Every row comes from one small tree of marks. Brackets hold a mark, then the marks that hang from it, in the order of their numbers. Every link used is in the known rows. Which tree was each row made from?
(in the rows, 100 means zero)
Known rows
{z491 z10 z233}: 78	105	117	86	109	83	106	85	112	94	94	126	79	89	106	113	91	118	47
{z10 z463}: 87	93	106	98	112	96	105	101	105	124	109	93	87	115	114	92	89	96	92
{z10 z623}: 116	106	78	97	85	96	111	140	115	117	100	97	73	105	86	83	76	109	98
{z623 z463}: 94	96	115	110	105	89	108	128	123	116	99	86	71	104	106	97	89	122	71
{z491 {z233 z655} {z623 {z463 z10}}}: 83	81	123	110	132	92	90	92	113	92	103	107	105	79	95	136	96	121	69
{z463 {z10 {z491 {z233 z655}}} z623}: 108	76	91	93	121	105	93	113	77	96	95	106	117	94	86	114	110	90	111
{z491 z10}: 108	107	118	94	108	84	113	102	112	89	96	112	69	99	110	95	86	113	55
{z10 {z233 z655} z463 z491 z623}: 81	105	80	97	72	114	89	105	78	123	107	91	124	137	98	79	122	64	156
{z233 z10}: 108	107	128	85	104	98	108	99	97	102	105	107	86	97	126	88	75	99	112
{z491 z10 z623}: 113	102	100	102	112	80	115	94	122	83	97	113	67	83	99	100	77	123	50
{z655 {z623 z463}}: 98	100	103	113	87	98	95	136	132	117	89	73	87	91	91	97	82	115	88
{z233 {z10 z463 z623} z655}: 103	103	104	90	90	115	90	93	76	110	105	86	122	118	116	86	92	74	146
{z463 {z491 z10 z233} z623}: 120	89	74	102	113	97	108	93	95	79	86	104	100	77	83	118	108	116	71
{z233 z10 z655}: 114	100	142	89	100	100	100	97	78	93	103	105	98	102	138	86	78	88	134
{z463 {z10 z233 z623}}: 105	111	101	90	94	112	100	124	109	101	108	110	98	100	91	104	97	89	104
{z463 {z491 z10}}: 134	104	99	107	113	88	115	90	99	77	101	107	88	99	98	96	104	112	71
{z10 z233 {z463 z623} z491}: 82	90	74	98	92	115	98	108	87	125	99	82	109	116	100	90	117	74	131
{z10 z491}: 107	101	90	97	101	88	113	121	103	117	105	105	77	116	96	76	94	103	103
{z655 {z623 {z463 {z491 z10 z233}}}}: 96	105	90	115	98	97	91	86	120	87	85	91	116	80	74	123	116	122	62

Write each row's tree
125	105	68	94	107	102	107	132	105	109	108	103	96	114	64	88	106	96	98 => {z463 {z10 z491 z623}}
68	89	109	99	118	87	92	53	97	91	99	115	108	92	109	121	97	105	68 => {z491 {z10 z463} {z233 z655} z623}
122	102	104	120	114	89	111	95	110	81	97	89	90	101	93	107	118	123	54 => {z623 {z463 {z491 z10}}}
82	104	120	102	111	104	98	109	108	106	109	100	104	113	96	108	129	95	90 => {z623 {z463 {z10 z233 z491}}}
110	89	111	93	109	114	101	124	100	93	99	100	95	84	105	113	94	90	104 => {z463 {z10 z233} z623}
101	115	111	93	71	103	97	108	92	82	92	110	97	106	108	94	100	88	106 => {z491 {z10 {z233 z655} z623}}
99	112	69	87	91	112	98	95	86	125	108	87	118	128	90	76	109	78	136 => {z233 {z10 z463 z491 z623}}
96	98	102	104	86	95	100	100	91	100	106	113	98	105	108	84	98	90	141 => {z10 {z233 z655} {z491 z623}}
77	107	129	97	79	111	79	75	89	90	91	93	126	103	121	102	106	68	116 => {z491 {z10 {z233 {z655 z623}} z463}}
83	96	105	117	88	96	95	106	103	105	101	95	100	107	104	94	111	101	121 => {z10 {z233 z655} {z491 {z623 z463}}}
78	103	91	114	92	94	103	109	122	114	103	96	88	102	92	96	109	112	99 => {z10 z233 {z491 {z623 z463}}}
85	99	141	81	101	98	92	80	79	97	101	121	109	93	133	103	82	94	127 => {z491 {z233 z10 z655}}
127	113	93	106	75	108	99	96	79	71	97	105	115	107	95	94	119	88	122 => {z463 {z491 {z10 {z233 z655} z623}}}
94	97	53	103	102	107	97	90	97	123	109	95	120	110	73	105	113	100	110 => {z10 {z463 {z491 z233}} z623}
111	100	91	98	116	98	104	61	97	90	109	119	112	73	99	110	88	116	116 => {z463 {z491 {z233 z10} z623}}
105	114	103	118	80	108	92	93	115	80	88	83	115	89	90	110	122	104	89 => {z655 {z623 {z463 {z491 {z10 z233}}}}}
122	101	108	114	98	96	103	70	86	60	102	115	108	88	110	103	107	100	108 => {z463 {z491 {z10 {z233 z655}} z623}}
75	86	97	82	112	115	92	80	87	116	96	91	118	89	115	114	92	90	114 => {z491 {z233 {z10 {z463 z623}}}}
102	101	62	115	95	101	100	118	116	114	99	89	105	99	65	111	114	125	89 => {z10 {z623 {z463 {z491 z233}}}}
105	88	99	91	110	115	99	97	86	111	97	76	107	97	119	97	87	84	122 => {z233 {z10 {z463 z623}}}
